Each row was made from one walk, in order. Every step used is in the known rows, and no mark comes twice. Write each row's walk.
In the rows, 128 means zero.
Known rows:
pomo pavogo pigot: [155 135 145 108 192 151 135 159 106 117 110  98 123 109  98 107 123 138
 143 128 156 129 158 142 115 136 129  69 128 140 106 132 102 136]
diru pavogo pomo bibu: [107 138 109 111 145 139 131 128 177 154 115 128  99 135 115 126 129 143
 121 130 161 124 135 154 138 108 118 126 136  96  99 137 120 110]
diru bibu pigot: [140 102 118 119 154 128 117 158  75 101 138 106 140 104 136 138 135 120
 140 153 146 108 118 136 129 138 112 103 119 163 177 132 122 130]
pomo pavogo pigot bibu: [133 101 135 119 156 154 132 169 101 113 104  80 134 121  92 117 139 133
 152 136 174 123 146 144 111 141 144  54 105 123 115 143  80 113]
zodila pavogo pomo bibu: [108 107 128 106 145 146 143 113 144 158 114 134 107 124 119 136 125 144
  86 123 160 124  96 156 116 119 135 135 135 103  70 138 139 107]
zodila pavogo vupa bibu pigot: [106 127 132 139 107 111 118 113  95  63 154 154 155 106 113 161 175 110
 168 152  74 130 105 107 104 145 155 190  86 159 164 132 120 129]
diru bibu zodila pavogo: [106 114 121 113 160 131 119 131  51 139 132 124 144  98 196 142 144 156
 117 138 136 113 127 122 103  94 139 119 145 158 114 120 164 156]
bibu pigot pavogo telub: [116 113 130 159 195 144 136 160 132 152 141  80 153 130 106 121  96 130
 164 147 129 116 106 147 148 132 123 108 121 150 149 123 136 111]
pomo pavogo pigot bibu zodila: [124  92 131 125 155 142 129 191  90 154 103  59 149 117 125 132 128 148
 141 136 177 125 148 135 108 113 158  46 146 134 110 141 106 126]
vupa bibu telub pavogo: [157 133 137 158 122 103 115 131 156 107 146 139 146 139 112 170 150 102
  92  91  73 125 121  91 122 163  97 152  85 129 143 103 137 132]
pigot pavogo: [139 129 144 132 168 159 116 112  62 129 110 117 136 112 133  78  97 122
 131 140 139 116 122 147 109 125 118 102 128 136 133 130 141 112]
pavogo pigot bibu pomo: [130  83 129 138 123 139 129 168 127  92 109 111 121 128  86 119 134 120
 139 128 170 127 143 131  83 139 116  70 127 115 170 159  82 106]
vupa bibu telub: [166 127 132 145 103 110 119 102 136  82 125 139 141 146 124 133 128  89
  92 103  93 120 118 107 112 135  94 121 101 134 147 116 126 119]
zodila bibu pigot pavogo pomo: [ 66  50 126 139 216 154 116 148 109 167 112  38 151 126  81 109 129 125
 137 136 139 128  92 149 129 133 146 117 130 142 135 126  69 113]
diru pavogo telub bibu: [121 188 101 119 123 130 135 104 169 159 141 165 114 149 149 114 134 128
 204 119 125 128 144 133 175 127  96 154 113 115 105 106 165 136]
pomo pavogo: [173 149 143 104 162 144 124 131 133 137 118  99 122 101 135 105 111 118
  92 129 141 115 138 136 111 142 121  72 113 138 121 126 131 137]
diru bibu vupa: [149 114 116 116  77 117 124 113  99  97 132 108 139 121 172 159 129 140
 101 135 125 115 140 135 158 120 133 112 136 149 163 129 132 158]
diru pavogo pomo bibu telub: [ 93 133 108 132 137 119 129 116 202 164 134 102 116 139 102 156 128 140
 100 110 138 124 112 156 136 114 102 119 135  93 130 126 113 117]
pavogo vupa bibu: [149 152 133 131  86 116 120  88 107  74 120 171 135 134 127 122 145  92
 118 135  77 128 148 104 128 146 131 184 100 135 142 124 122 118]
telub pavogo vupa: [140 164 142 131 117 120 120 128 123 148 144 160 128 108 119 134 140 124
 104 136  82 130 139 114 130 172 124 181 110 132 152 118 151 130]
zodila bibu vupa pavogo pomo: [ 80  99 117 129 135 110 132 110 182 148 131 113 123 162 120 144 128 145
  90 108  98 149 119 115 164 114 173 154 144 124 115 121  90 154]
vupa pavogo pomo bibu: [104 136 125 119 152 123 144 128 170 167 121 167  96 149 113 133  99 137
 100 121 157 137 116 144 147 124 138 158 149  95  90 133 125  96]
telub bibu vupa pavogo: [129 170 120 117  45 106 134  85 126 132 146 199 115 141 163 146 117 130
 162 120 117 145 116 127 176 136 141 170 147 129 143 125 174 142]
diru pavogo: [144 159 122 121 145 143 114 119 118 107 127 149 111 115 141  86 135 129
 154 138 128 117 151 124 105 107 105  93 114 136 140 128 138 132]
vupa pavogo telub: [133 167 127 140 168 120 148 131 180 147 147 177 112 158 131 114  98 131
 131 123 107 132 134 114 152 123 123 141 123 128 107 109 155 124]
pomo bibu diru pavogo: [129 153 114 121  43 143 106 118 116 130 131 155 101 135 168 100 133 139
 120 156 161 130 127 138 141  83 119 146 160  89 106 143 129 116]
bibu vupa: [175 122 130 124  61 125 126 111 126 104 127 122 124 129 149 123 102 133
  87 129 115 119 129 129 143 116 132  88 146 146 152 138 152 142]
vupa bibu: [176 130 134 126 112 131 121 106 108  73 107 161 124 145 136 106 125  93
 111 122 113 120 140 104 119 131 111 124 104 142 114 124 132 114]
pomo pavogo vupa bibu diru: [147 158 141 131  65 111 120 104 111  97 131 120 146 126 146 125 149 114
 112 144  90 140 149 107 151 136 164 200 117 117 123 121 100 148]
pavogo telub bibu pomo: [147 148 117 123 114 118 144 114 209 168 134 150 106 144 132 133 112 102
 135 103 134 128 130 135 150 162  85 152 132 109 141 117 159 127]
telub bibu zodila pavogo pomo: [ 95 114 122 109 134 128 144 108 109 204 114 137 128 119 156 129 121 158
 141 105 149 134 110 137 136 117 137 151 169 130  76 123 191 139]
telub bibu pomo pavogo vupa: [126 182 131  98 104 106 129  98 166 171 137 120 123  86 127 152 146 101
 133 127 119 136 136 146 122 196 125 177 114 114 187 126 123 145]
zodila pavogo: [145 130 140 114 140 151 123 104  88 105 127 157 118 107 142  95 128 130
 118 132 126 117 113 127  85 117 121 109 117 143 110 132 157 132]
pomo pavogo telub: [167 156 132 121 190 135 144 142 193 167 131  86 126 129 127 124 101 125
  99 121 125 117 142 136 146 139 121  91 106 131  99 110 137 142]
zodila bibu vupa pavogo pigot: [ 82 110 123 126 120 126 120 126 123 102 133 140 121 158 118 138 151 146
 145 124 110 159 139 109 142 107 171 132 148 132 118 128  76 149]
vupa bibu pomo pavogo telub: [158 145 128 137 187 104 144 147 247 124 134  83 134 139 115 175 125 100
 103 101 104 123 155 109 130 155 119 129  82 121 133 111 101 145]

Which walk is each row?
[170 120 130 131 108 120 117 134 101 111 105 139 135 141 167 120 110 110
 101 123 116 121 145  96 121 102 122 114 145 152 106 123 157 122] -> vupa bibu zodila
[119 140 121 144  92 134 116 135  80  45 124 160 124 156 128 100 165 147
 200 134 128 146 177  98 141  76 133 158 135 119  93 134  94 141] -> vupa bibu diru pavogo pigot
[145 145 133 137  94  99 122 104 153  78 130 155 127 124 116 148 147  87
 104 127  79 131 153 103 103 161 125 183 100 128 192 131 102 127] -> pavogo vupa bibu pomo
[122 127 127 134 160 130 142 139 146 174 138 125 135 129 167 128 111 154
 109 121 113 121 122 116 121  86 140 107 149 146  83 115 187 149] -> bibu zodila pavogo telub
[105 178 117 151  94  92 111  76 147  74 153 152 147 133 118 157 176 107
 152 125  48 131 145 104 121 131 116 178  83 124 181 111 103 143] -> diru pavogo vupa bibu telub
[142 154 129 133  86 109 133 112 137 109 146 166 121 135 152 130 107 139
 120 130 104 135 128 115 147 111 150 124 142 139 154 131 153 144] -> bibu vupa pavogo
[121 157 112 136  71 104 148 123 219 160 157 160 111 167 150 188  98 142
 102 126 117 138 114 134 194 113 153 160 149 102 112 123 152 125] -> pomo bibu vupa pavogo telub
[117 158 105 137  67 137 126 131 183 159 146 146 106 161 163 119 122 145
 127 146 145 133 131 136 178  79 119 159 156  83  82 126 136 120] -> pomo bibu diru pavogo telub
[120 141 117 124 182 135 134 122 156 130 115 115 111 129 112  93 129 150
 138 121 132 123 157 135 129 107 116 107 123 129 115 128 125 137] -> diru pavogo pomo
[114 181 117 133 137 101 153 116 214 175 157 190 103 151 134 148 111 112
 172 102 121 144 127 121 154 159 103 190 127 107 141 112 158 128] -> vupa pavogo telub bibu pomo
[ 87  62 122 137 143 133 139 147 119 167 107  93 144 130 135 127 130 160
 112 123 151 117 105 130 104  97 157  98 143 130  94 139 145 124] -> pigot bibu zodila pavogo pomo
[152 157 132  96 135 123 130 121 166 165 125 110 111  94 134 136 126 100
 126 112 157 128 130 145 112 179  98 121 117 114 161 128 134 140] -> telub bibu pomo pavogo
[169 139 139 124 164 111 124 140 181  93 120  92 128 110 124 153 137  93
  98 112 120 122 150 110  91 156 118 112  86 129 160 127  94 141] -> vupa bibu pomo pavogo
[134 148 134  99 158 131 140 148 152 142 118 110 112 103  96 141 135 125
 170 110 172 141 152 149 116 170 112 113 133 115 143 134 104 139] -> telub bibu pomo pavogo pigot
[139 164 139 144 103 107 117 116 128 107 138 171 138 132 119 162 165 107
 118 127  62 135 149  92 143 176 132 216  82 133 138 112 133 130] -> telub pavogo vupa bibu
[ 99 110 130 110 126 149 128 158  78 150 117 143 119 114 144 144 127 161
 133 140 173 134 115 142  97  83 146 109 184 121  69 147 150 115] -> pomo bibu zodila pavogo pigot
[ 99  78 132 157 198 130 133 150 106 112 112  74 161 137  77 136 117 123
 168 132 129 124 114 134 145 136 143 145 109 149 138 129 104 103] -> vupa bibu pigot pavogo pomo
[112 107 139 136 206 151 138 120 104 159  99  84 134 123 103  84  92 142
 120 123 145 119 126 157 130 129 129 114 139 128 112 126 129 114] -> pigot pavogo pomo
[ 91  83 132 145 126 139 127 131  90  89 134 117 150 128  89 133 159 137
 154 119 136 125  97 137  75 120 132  84 111 119 143 141 101 121] -> zodila pavogo pigot bibu telub
[109 117 130 143 183 115 125 164 101 125 150 108 146 121  98 185 164 153
 134 107 115 130 143 125 136 159 104 127 119 134 150 106 108 152] -> diru bibu telub pavogo pigot
[ 70 118 126 138 167 126 115 128  35 123 147  87 170  86 122 155 146 128
 191 178 117 118 117 156 137 155 148 169 117 155 209 127 103 125] -> diru bibu pigot pavogo vupa
[126  80 127 135 109 144 124 179  77 128 100 112 138 137 125 105 118 143
 143 137 169 125 141 127 108  95 141  60 164 135 117 148 125 105] -> pavogo pigot bibu zodila
[117 126 126 137 128 101 152 118 181 135 134 138 119 148 118 143  97 163
 106 110 108 140 134 123 171 113 161 140 150 135 131 130 136 147] -> bibu vupa pavogo pomo
[122 106 137 152 159 135 113 143  69  85 122 108 160 121 109 131 122 102
 177 148 123 119 110 125 120 136 131 133 102 156 158 133 116 103] -> vupa bibu pigot pavogo
[101 111 131 153  80 136 129 156  63  96 128 173 124 161 119  87 136 151
 180 144 164 150 133 117 135  97 158 140 155 104 111 148  95 108] -> vupa pavogo pigot bibu diru
[137  90 129 121  71 154  98 109  95 134 114 123 118 150 161  61 137 111
  79 136 132 135 115 110 124 100 128 136 161 117 100 127  97 133] -> zodila bibu diru
[122 139 126 105  96 134 125 100  74 171 125 168 128 109 186 120 127 136
 152 122 143 128 102 127 114 115 123 142 159 140  93 123 204 138] -> telub bibu zodila pavogo
[151 129 143 115 204 132 137 172 159 119 120  79 117  95  85 129 126 133
 123 120 155 133 164 140  87 149 122  69 129 128 156 140  83 144] -> bibu pomo pavogo pigot
[152 110 125 117  93 140 118 157 127 132 131 127 117 115 123 135 105 104
 101 157 168 116  88 150 120 135 110 100 143 130 150 150 133  84] -> pomo bibu pigot
[118 144 114 120  56 119 151  87 165 146 152 152 130 143 162 168 134 145
 156 110 106 133 105 135 184 128 145 166 126 126 100 115 194 158] -> zodila pavogo telub bibu vupa
[152  89 130 141  30 146 113 128  79 112 115 131 130 145 155  73 122 120
 103 146 158 122 112 123 126 108 130 109 148 110 123 146 123 105] -> pigot bibu diru
[169 108 130 137 116 123 119 149 109  67 127 139 139 131 113 128 129  92
 141 138 119 119 118 105 119 136 115 118 100 162 153 134 122 107] -> vupa bibu pigot
[121 114 122 119 207 128 125 142 252 185 135  46 121 131 119 152 137 102
  74 110 116 130 134 124 115 154 126 103 101 113 133 109  67 153] -> zodila bibu pomo pavogo telub
[146 168 142 106 138 126 126 107 127 143 129 109 132  93 128 118 131 117
 105 145 103 123 146 138 122 158 142 131 108 134 150 124 116 140] -> pomo pavogo vupa
[119 186 119 123 127 117 150 100 158 176 146 207 108 165 144 130 107 119
 179 112 122 142 123 124 180 146 112 187 127 116  91 104 176 120] -> vupa pavogo telub bibu
[103  77 134 140  70 157 125 143  52  82 120 138 136 137 125  86 161 156
 166 144 167 138 115 124 104  92 156 118 145 110  93 156 104 121] -> zodila pavogo pigot bibu diru
[174 120 135 141  53 130 117 112  89  74 115 162 126 154 160  86 121 109
  99 131 120 132 138  96 143 105 124 155 138 125 101 130 130 122] -> vupa bibu diru
[133 118 136 120 140 138 122 130  84 149 125 137 131 105 174 111 117 148
 112 132 127 119 117 116  83  90 136  98 155 154 106 132 183 141] -> bibu zodila pavogo
[169 140 140 112 175 125 126 147 178 143 126  78 113  90 121 129 115 112
  82 121 139 117 140 133  84 154 112  75 113 129 171 135 111 141] -> bibu pomo pavogo
[ 82 129 132 132 107 138 113 132  84 150 139 112 149  97 110 154 121 115
 146 181 136 125  87 170 131 150 145 166 135 120 180 145 114  84] -> pomo bibu pigot pavogo vupa
[163 141 130 115  20 140 120  93  74 140 121 175 112 138 171  71 113 119
 131 131 155 137 117 131 162 125 107 168 173 112 106 130 168 119] -> telub bibu diru
[133 138 131 128 170 141 144 116 151 131 140 147 126 132 137 113 123 137
 126 122 111 119 116 124 124 117 122 122 108 135  89 116 162 137] -> zodila pavogo telub
[113 109 139 124 165 146 132 154  66 129 118 137 131 111 137 109 127 170
 147 131 143 133 137 122  87  82 145  86 169 154  88 136 154 140] -> bibu zodila pavogo pigot
[108 101 122 143 198 101 135 145 159 173 144  80 146 126 102 190 148 151
  80  91 108 121 124 133 155 165 104 151 110 125 147  99 122 156] -> diru bibu telub pavogo pomo
[106 150 137 146  93  99 121  65 120  72 153 156 160 123 123 162 173 106
 120 118  47 131 107 105  95 141 137 189  84 131 160 114 124 143] -> zodila pavogo vupa bibu telub
[127  87 128 148 107 135 126 144 101  98 120 103 142 142  81 117 135 123
 129 120 145 124 114 138 100 131 111  65 125 119 153 141  91 105] -> pavogo pigot bibu telub
[121 153 123 123 170 151 123 143 102  86 120 145 111 121 107  88 144 152
 196 137 142 133 172 128 110  99 113  87 129 137 119 136 114 134] -> diru pavogo pigot
[ 95 114 120 130 163 117 144 163 169 163 138 139 109 138  90 154 104 136
 127 139 159 137  93 145 152 133 141 148 147 121 128 140 117  91] -> vupa pavogo pomo bibu pigot
[138  97 118 116  63 122 144 122 180 151 114  98 112 147 123 162  98 147
  52 121 148 129 114 156 174 119 143 119 166 108 114 143 133 116] -> pavogo pomo bibu vupa
